What can hang from each mark
k855: k161 k211 k392 k585 k704 k777 k872
k585: k855
k161: k320 k855
k777: k855
k672: k855
k872: k855
k392: k855
k704: k855

Each row was made from one small tree. The marks that hang from a mark follow it in brackets, in the order of their numbers. Every link used is in the known rows. Write each row's tree.
Known rows
k392{k855{k161 k585 k704 k777}}: [ 18 -43  44 -15  61 -26  10 -27   7  29  19   6 -19  66 -11 -22 -15   9
  20  19  -9 -38   9 -22 -18  37 -21 -11  -5  -4 -14  14  59 -27 -17  26
  25 -36  80 -18  16]
k392{k855{k161 k704}}: [  3 -21  31 -13  38   1   4 -25  21  14   5   7   1  26 -29 -12 -18   6
  13  18  -9 -28  -5 -12 -11   6 -27  -4 -22 -20  11  30  54  -2 -27  -1
  43  -8  53 -14  -8]
k672{k855{k392 k872}}: [-21 -18  11   1  -3  -8 -23   7  -7  20 -11  -6   0 -18  59  39  -9  -5
   1  17 -12   0  10 -18 -34  33 -12 -20  -5 -21 -71  24  40 -29 -22 -14
  25  17  11 -30 -12]
k777{k855{k161 k872}}: [-19   2  10  -6  16   3 -13  -7 -27  12  -3   8  24 -26  33  28 -22   2
  -9 -10  -4 -29  17 -12 -45  17   0  13   6  -5 -40   2  34 -26 -16   7
   4 -44   3 -29  -5]
k855{k161 k211 k392 k777 k872}: [-23 -33  65 -21  40  -7  17   1 -51  41   5  -2 -13  10   0  29 -30  25
  23  40   5 -29  15 -39 -59  88 -34   5  44 -21 -80  22  39 -38  -1  32
  49  12  36 -13  15]
k704{k855{k777}}: [ -1  -7   5  -4   3  -9  16   9  -9  14  16   8 -16  17  41  -2  14  38
 -26 -18  21  -6  11  26 -30  38  30 -15   5  -4 -14  -3  15 -13  16 -28
 -11   7  33   6  12]
k672{k855}: [ -6   0  -8   0  -5  -1 -16  11  11   8   5  -1   4 -11  46   8  10  -3
 -13  -2  -2  11   0   1 -20   4   0  -3 -13  -6   5  21  20   1  -9 -24
  -5   5  10 -17  -6]
k392{k855{k585}}: [  4 -23   3  11   5 -22   3  14   4   7   4   3  -4  29  -5  -6  -2 -21
  11  10 -19 -23   3  11 -19   4 -12 -16  -4  -5   5   1  29 -31 -25   5
 -24 -15  14 -18  -3]
k855{k392 k704 k777 k872}: [  6 -31  45 -10  34 -14   1 -17  -7  16  11  -3 -18  39  23   9 -18  15
  18  38 -11 -11  12 -41  -7  72 -11 -21   0  -8 -98  -5  29 -34  -4  14
  51   8  50 -19  17]
k872{k855}: [-12   0  -3  -2   4  -1 -14  14   6   2   1  11   9  36   4   5  11 -16
 -27 -11  -7  -5 -12  32 -27  -1  12  -8   1 -10 -10  20   5  -1  -2 -18
  -5 -32   0 -12  -7]
k392{k855{k872}}: [ -1 -21  15   6 -10   1 -10  13  -4   8   8  -1  -1  -4   1  14  -2 -18
  18  28 -23 -25   2  18 -40  21  -6 -16 -12  -9 -34  -1  27 -37 -20 -13
 -15  31   3 -23   0]
k161{k320 k855{k704 k777}}: [ 19 -46  11 -14  45   0 -24  -9  28 -14  21  10 -33  18  14 -40  -1  -7
  16  25 -34 -18  10  35  -8   7  -5 -14 -33   0 -13  -7  44  18  11  -3
  37 -14  64 -16  18]
k855{k161}: [ -5  -1  15  -7  23   2   3 -22  -6  15 -11   4   5  -4 -14   8 -15  16
   5  -3   7 -12   6  -8  -7  -1  -9   8   8   0   3  19  22   8  -6  16
  34 -20  15   1  -7]
k585{k855}: [-25   3  -3  -1  -3 -11  -5   2  -3   7 -10  -1  -2  28  -7   4  12   1
 -18 -25 -29 -10  -7  17 -18   2   0   8  -5  -6  -3  32   1  -1  -2 -19
 -16 -29   1  -8  -5]
k777{k855{k211 k392 k704}}: [-11 -17  18 -16  41   5   4  14 -10  16  14   6  17  17  40   3  -8  -6
  -7   4 -17 -24 -17 -59 -21  51 -22   1  -6 -42 -26   2  41 -11 -16   0
  34 -29  32 -23   3]
k161{k320 k855}: [  0 -28 -18  -2  14   8 -30   6  18 -21  -6  12 -18 -26   1 -18  -4 -15
   6   8 -32 -11   6  57 -13 -27  -8  -6 -30  -3   3   2  40  18   2  -8
  16 -12  13 -15  -5]
k777{k855}: [-10   8 -10   3   2   7 -11  19 -11  -2   7  10  14 -15  35   8   9  -8
 -20 -15  -6  -9  -7  -4 -16   6   8   3  -3 -12  -2 -11  14 -14  -3 -22
 -10 -27  -2 -19  -2]
k585{k855{k392}}: [-37   4  10  -2   6 -13  -3   4 -10  11 -20   0 -11  32  -4  29  11   9
 -15 -16 -30  -7 -11  -5 -10  14  -8 -10  -4 -19 -34  55  24 -10  -8 -14
  27 -21   8 -17 -15]
k392{k855{k211 k704}}: [  8 -31  29 -11  18   4  10  14  16  20  31   1   6  35  -9 -29  -6 -14
  19  28 -29 -29 -24 -12 -35  30 -32   1 -13 -26  21   2  38 -15 -21   1
   1  11  43 -12   8]
k161{k855{k585 k777}}: [  6 -30  11   0  23 -30   0   5   0  10  21  -1 -28  26  10 -11   3  -9
   7  17 -24 -14  15  44 -26  33   5   3   1   7 -17 -16  25  -5   3  -1
 -12 -40  38 -15  17]
k392{k855{k777}}: [ -2 -16  23   1   6  -8   2  26   1  14  31   6 -25  16  -2  -6  22   4
   2  37 -10 -13  -4  21 -36  38  -7 -23   0  -2 -10  10  18 -31   4 -24
   6  45  36 -17  17]
k872{k855{k161{k320} k211 k704}}: [ -9 -46  10 -27  65  16 -13 -14   7  13 -11  27  16  59  -5 -33 -26  -5
  -5 -14 -13 -39 -10  -4 -44  -7 -24   6   2 -27   0  39  57  15  -7  25
  43 -62  49 -11  -3]
k161{k320 k855{k211 k704 k872}}: [ 10 -69   9 -16  37   7 -23  -1   7  -6  14   7   1   4  20 -33 -28 -23
  30  23 -57 -35   6  29 -44  15 -24  10 -22 -19 -25 -20  51  -2 -10  21
  -1 -25  37 -20   9]
k161{k855{k211 k392 k872}}: [-21 -34  28  -8   7  -4  -3  21 -23  21   6 -11  -9 -13   7  28 -15 -10
  25  37 -39 -23   5  25 -57  56 -21  10   4 -36 -58   2  45 -16 -16   1
  16   5  11 -21   0]
k585{k855{k161 k211}}: [-31  -6  23 -18  24  -3  12  -4 -23  34  -9  -1   8  28 -22   8  -8  16
  -6 -20 -21 -28 -10  -1 -54  21 -28  31  22 -25  15  47  27   2 -10   8
  -1 -44  22  -3  -3]
k392{k855{k161 k777}}: [ -5 -13  41  -7  29  -3   0   4  -4  24  14   8 -19   9 -23   1   2  17
   6  30   4 -24   2   9 -41  34 -19  -8   9  -6  -6  32  41 -21  -4  -7
  35  27  49 -19   7]

Which tree is each row?
[-17  -4  45 -11  43 -10   4 -12 -19  27 -11   4 -26  10 -14  25  -9  32
   1  26  19  -9  13 -29 -11  52 -20 -11  22 -10 -53  46  34 -10   2  11
  77   8  38 -13   2]  k855{k161 k392 k777}
[-24 -13  16  -7  19  -5   8 -22 -29  25 -32   4   3  -6  26  45 -33  43
  -9 -22  14 -29  22  -5 -37  36  14 -14   0 -27 -69  29  58 -25 -21   3
  41 -18  17 -10 -22]  k704{k855{k161 k392 k872}}
[-16 -41 -10 -10  56  -1  -9   5 -29  15 -21  26  18  -3  30 -12 -35 -13
   5 -23  -6 -50  12 -33 -48  -2 -23  11  17 -19   5   2  57 -22 -12  48
 -10 -80  23 -21  -3]  k777{k855{k161{k320} k211 k585}}
[ 14 -39 -12 -13  36   4 -27 -18  37 -22   4  10 -13   6   5 -34 -13 -16
  11  10 -44 -12   1  38   5 -26 -11  -7 -49  -7   6  -4  46  30  -7  -1
  32 -28  40 -14  -3]  k161{k320 k855{k704}}
[-16 -13  31  -5  25  -9 -12  15   1   9  14  -8 -39  -2   2  16   9   5
   0  40 -23  -5   3  31 -18  54  -5 -12  -4 -17 -45  19  39  -3   7 -27
  50  16  35 -21   9]  k161{k855{k392 k777}}
[-25 -29  47 -22  46 -20  16   3  -9  37  16  -4 -18  77   8  -8   2  23
   1   9 -37 -17 -12 -38 -34  75 -28  -2  13 -33 -46  38  32 -16   6  -4
  36 -15  60 -14  18]  k585{k855{k211 k392 k704 k777}}
[-35 -23  40 -29  54  -7  14 -26  -9  38 -15  -7   4  53 -18   9 -24  25
   2 -15 -32 -29 -11 -43 -30  43 -43  15  11 -43 -23  66  60   2 -19  18
  61 -55  53 -11  -8]  k585{k855{k161 k211 k392 k704}}
[-20 -45  47  -7  21  -9   0  29 -32  33  29  -5 -25  -1  17  21  -8  -2
  23  53 -30 -23   8  22 -68  90 -19   2  18 -25 -79   5  40 -26   2  -7
  23  22  34 -26  24]  k161{k855{k211 k392 k777 k872}}
[-23   1  11  -9  28  -2  15 -21 -13  25 -30   5  -4  -2   8  32 -20  47
 -22 -30  20 -20  15  -5 -20  20  13 -14   2 -30 -28  42  60  -6 -14  -6
  53 -21  23   0 -25]  k704{k855{k161 k392}}
[-23 -19   4  -1  24 -14  10  29 -31  21  -4   4  11  15  39  17 -12 -16
  -5  -2 -10 -28  -5 -47 -36  45 -17  -1  22 -37 -31   2  41 -39 -18  22
 -10 -56   7 -24  -2]  k777{k855{k211 k392 k585}}
[-50 -29  14 -16  49   2  -6  -4 -25  21 -43  15 -12  19 -19   9 -26  11
   3 -13 -25 -35  -2 -16 -45   6 -46  -1  13 -38 -25  73  65  -6  -3  24
  54 -35  27 -14 -16]  k585{k855{k161{k320} k211 k392}}
[-11 -12  16  -9  29   0 -12  -3  -8   3   1   4  14  12  53  24 -19  -3
   0   7 -24 -19   2 -49  -9  42  -3 -15 -18 -23 -78 -10  42 -35 -24   3
  36 -34  22 -37  -6]  k777{k855{k392 k704 k872}}
[  7 -39  60 -26  51  -2  19   1   0  41  36   6 -12  40 -20 -26 -11  18
  23  36  -7 -38 -10 -22 -52  57 -39   4  10 -25   4  20  51 -16 -10  11
  39  15  80 -15  26]  k392{k855{k161 k211 k704 k777}}
[-13 -36  16  -3  26 -17   6  22 -14  19  -2  -8 -11  15  -1   7 -14 -17
  16  20 -36 -23   2  17 -33  44 -24   9   8 -31 -25  -2  49 -13 -19  16
   8 -40  20 -18  -5]  k161{k855{k211 k392 k585}}
[-29  -4  30 -23  49 -14   3 -41   4  24 -26  -3  -1  53 -19  12 -19  23
  -4 -22 -25 -18  -5 -34   1  18 -22   1 -11 -31 -34  67  55   6 -21   8
  77 -57  51 -17 -19]  k585{k855{k161 k392 k704}}
[-13 -23  20  -5  50 -32  23 -18 -28  34 -20   9 -23  36  23  23 -21  52
 -15 -22  26 -29  27 -12 -25  52  14 -24  19 -22 -52  28  59 -27  -5  20
  34 -48  53  -7  -4]  k704{k855{k161 k392 k585 k777}}
[-14 -34 -15  -7  54 -13   3 -26 -15   9 -59  23 -10  17  22  11 -39  30
 -10 -39  16 -37  28  -7 -12  -8   7 -30 -10 -24 -37  38  81 -18 -16  35
  39 -64  28  -6 -25]  k704{k855{k161{k320} k392 k585}}
[-14 -17  39  -2  17 -14  -1   8 -29  14   3   0 -19  12  21  27  -5  16
  11  37  -4  -7  18 -20 -24  67  -4 -18  18  -8 -96   5  18 -37   5   5
  34  29  21 -20  13]  k855{k392 k777 k872}
[  4 -16   5 -14  29  10   5  12  -1  12  26   9  20  15  37 -15  -3 -10
  -5  -6 -15 -27 -18 -37 -28  29 -17  13  -3 -28   6 -18  25  -4  -9   1
  -8 -38  30 -15  12]  k777{k855{k211 k704}}
[-28 -33  23 -12  41 -20   6   3 -17  46 -22  -2   5  12  30  22 -28   5
   2  -2   2 -20   7 -43 -50  37 -33   8  20 -36 -21  45  68 -24 -25  32
  29 -43  37 -23 -14]  k672{k855{k161 k211 k392 k585}}
[ -4 -35  14 -11  50 -17  10  10 -14  20   2   2  18  39  40  -4 -24 -13
   4  -6 -21 -34  -8 -67 -18  49 -24  -1   7 -40 -29 -10  53 -30 -29  28
   6 -71  34 -23   4]  k777{k855{k211 k392 k585 k704}}
[ 19 -35   0  -9  31 -27  -4 -23  29   2  17  -6  -3  40  10 -28 -16 -17
  16  -2 -41 -18   6  20   2   8  -4   7 -30  -5   3 -22  39  12 -24  12
  -6 -77  44 -15   1]  k161{k855{k585 k704}}
[-32  10  15  -9  36   8  -5   0 -21  17 -18   8   9 -21  13  42 -11  10
 -10  -8   7 -19   3 -37 -17  23 -12  -1   5 -28 -33  37  52 -16 -14  -4
  58 -35  19 -28 -21]  k777{k855{k161 k392}}
[ 11 -44  28 -15  21  -3   8  -7  -7  16  22  -6  18  29  15 -17 -25  -7
  26  16 -20 -20  -1 -33 -28  40 -19  17   5 -15 -29 -26  15 -15 -15  30
 -12 -10  24  -7  22]  k855{k211 k704 k872}
[-11 -35  21   0  26 -18  16  12 -24  23 -16  -1  -3  32   5   6 -19  -5
  15   9  -7 -22   1 -39 -20  42 -23   1  29 -29 -29   5  29 -29 -14  42
   3 -28  12  -5  -1]  k855{k211 k392 k585}
[ -6  -1   8  -8  33   2  -7  -4   4  -1   2   6   8  11  38  10  -8   2
 -12  -1 -15 -11  -9 -51   9  26  -6 -13 -24 -31 -40   8  45 -10 -20 -13
  46 -35  29 -28  -7]  k777{k855{k392 k704}}
[  9 -59  12  -6  21 -24  -2  -8   1  30  18  -6  21  46  70 -14 -29 -18
  19   2 -29 -21   5 -40 -51  44 -19  12   2 -18 -28 -16  40 -33 -27  36
 -44 -52  39 -22  12]  k672{k855{k211 k585 k704 k872}}
[-10 -28  53  -6  24  -7  -2   3 -19  30  14   8 -15   3  -8  18  -9  12
  18  40 -10 -36  15   9 -62  48 -19  -9  14  -3 -48  17  44 -42  -9   2
  22  26  43 -27  14]  k392{k855{k161 k777 k872}}
[-18 -28  47 -28  59 -14  15 -19 -10  45  19   4  -3  69  -7 -20  -8  30
  -1  -8 -22 -33  -8 -25 -48  60 -28  26  21 -22  -5  39  33   3   3  10
  27 -45  71  -6  20]  k585{k855{k161 k211 k704 k777}}
[  2 -20  15  -1   0 -14  11   4 -19  20  13  10  -8  13  52   9   1  35
 -13  -8  10 -16  27  26 -50  51  37 -17   7   1 -59 -15  16 -33  11 -20
 -27  10  23  -3  16]  k704{k855{k777 k872}}
[  1 -29  32 -18  34  -2  14  -2  -2  16   5  -5   2  36   3  -7 -20   7
  16  15 -10 -12 -15 -50   0  42 -32   1   1 -37 -28  13  31  -4 -17  21
  47  -2  35  -7   5]  k855{k211 k392 k704}
[ -1 -25  31   3  -1 -11  -9  20 -12  14  30   3 -19  11  11   8   8  -2
  19  44 -18 -24  12  17 -55  50 -10 -20   3  -1 -54  -7  21 -50  -2 -12
 -10  49  29 -28  21]  k392{k855{k777 k872}}
[  6 -37  28 -19  67 -34   4 -32   0  28   8  12  -2 102   0 -15 -16   6
 -10 -14  -1 -27   4 -10 -26  36   0  -2  14   1 -29  20  33 -10  -9  26
  27 -98  71 -16  12]  k872{k855{k161 k585 k704 k777}}
[-19 -20  21  -2  33 -33   1  14 -16  21  -2  13 -18  77  11  15   8 -10
 -20   5  -4 -12   2   0 -28  49   8 -33  24 -14 -68  27  27 -34  -1   2
  19 -45  30 -22   4]  k872{k855{k392 k585 k777}}
[-12 -43  60 -12  24  -1   9  18 -32  46  25   7  -7  12  -7   8 -12   6
  23  44 -12 -49   8   0 -90  74 -33   5  33 -19 -34  14  46 -44  -7  15
   7  33  45 -24  21]  k392{k855{k161 k211 k777 k872}}
[   6  -19    5  -14   60  -14    2  -33    3   14   -4   10   24   27
   24   -9  -29   -4   -4  -31   -8  -34    7  -44   -5   10   -7   10
   -6  -10   -5   -4   47   -7  -29   33   15 -109   48  -21   -3]  k777{k855{k161 k585 k704}}
[-19 -18  -1   7  13 -20  -8   9 -32   9 -14   4  12   9  54  36 -24 -16
   0  -7 -18 -28  16 -36 -29  40   3 -13   5 -19 -84 -12  38 -55 -24  17
 -10 -60   0 -37  -8]  k777{k855{k392 k585 k872}}
[-27   0   6   1   5   3 -13  15 -30   6  -8   5  12 -21  48  43  -9 -11
  -6   8 -14 -20   7 -27 -31  36   4 -14   3 -22 -79  -3  35 -41 -18  -9
  16 -16  -6 -40  -5]  k777{k855{k392 k872}}
[   1  -47   19  -25   65  -21   13  -20    0   31    2   11   22   93
  -10  -17  -27   -8    1  -20  -12  -38  -13  -19  -41   23  -13   14
   18  -24    2   18   43   -3  -29   46    6 -110   52  -10    6]  k872{k855{k161 k211 k585 k704}}
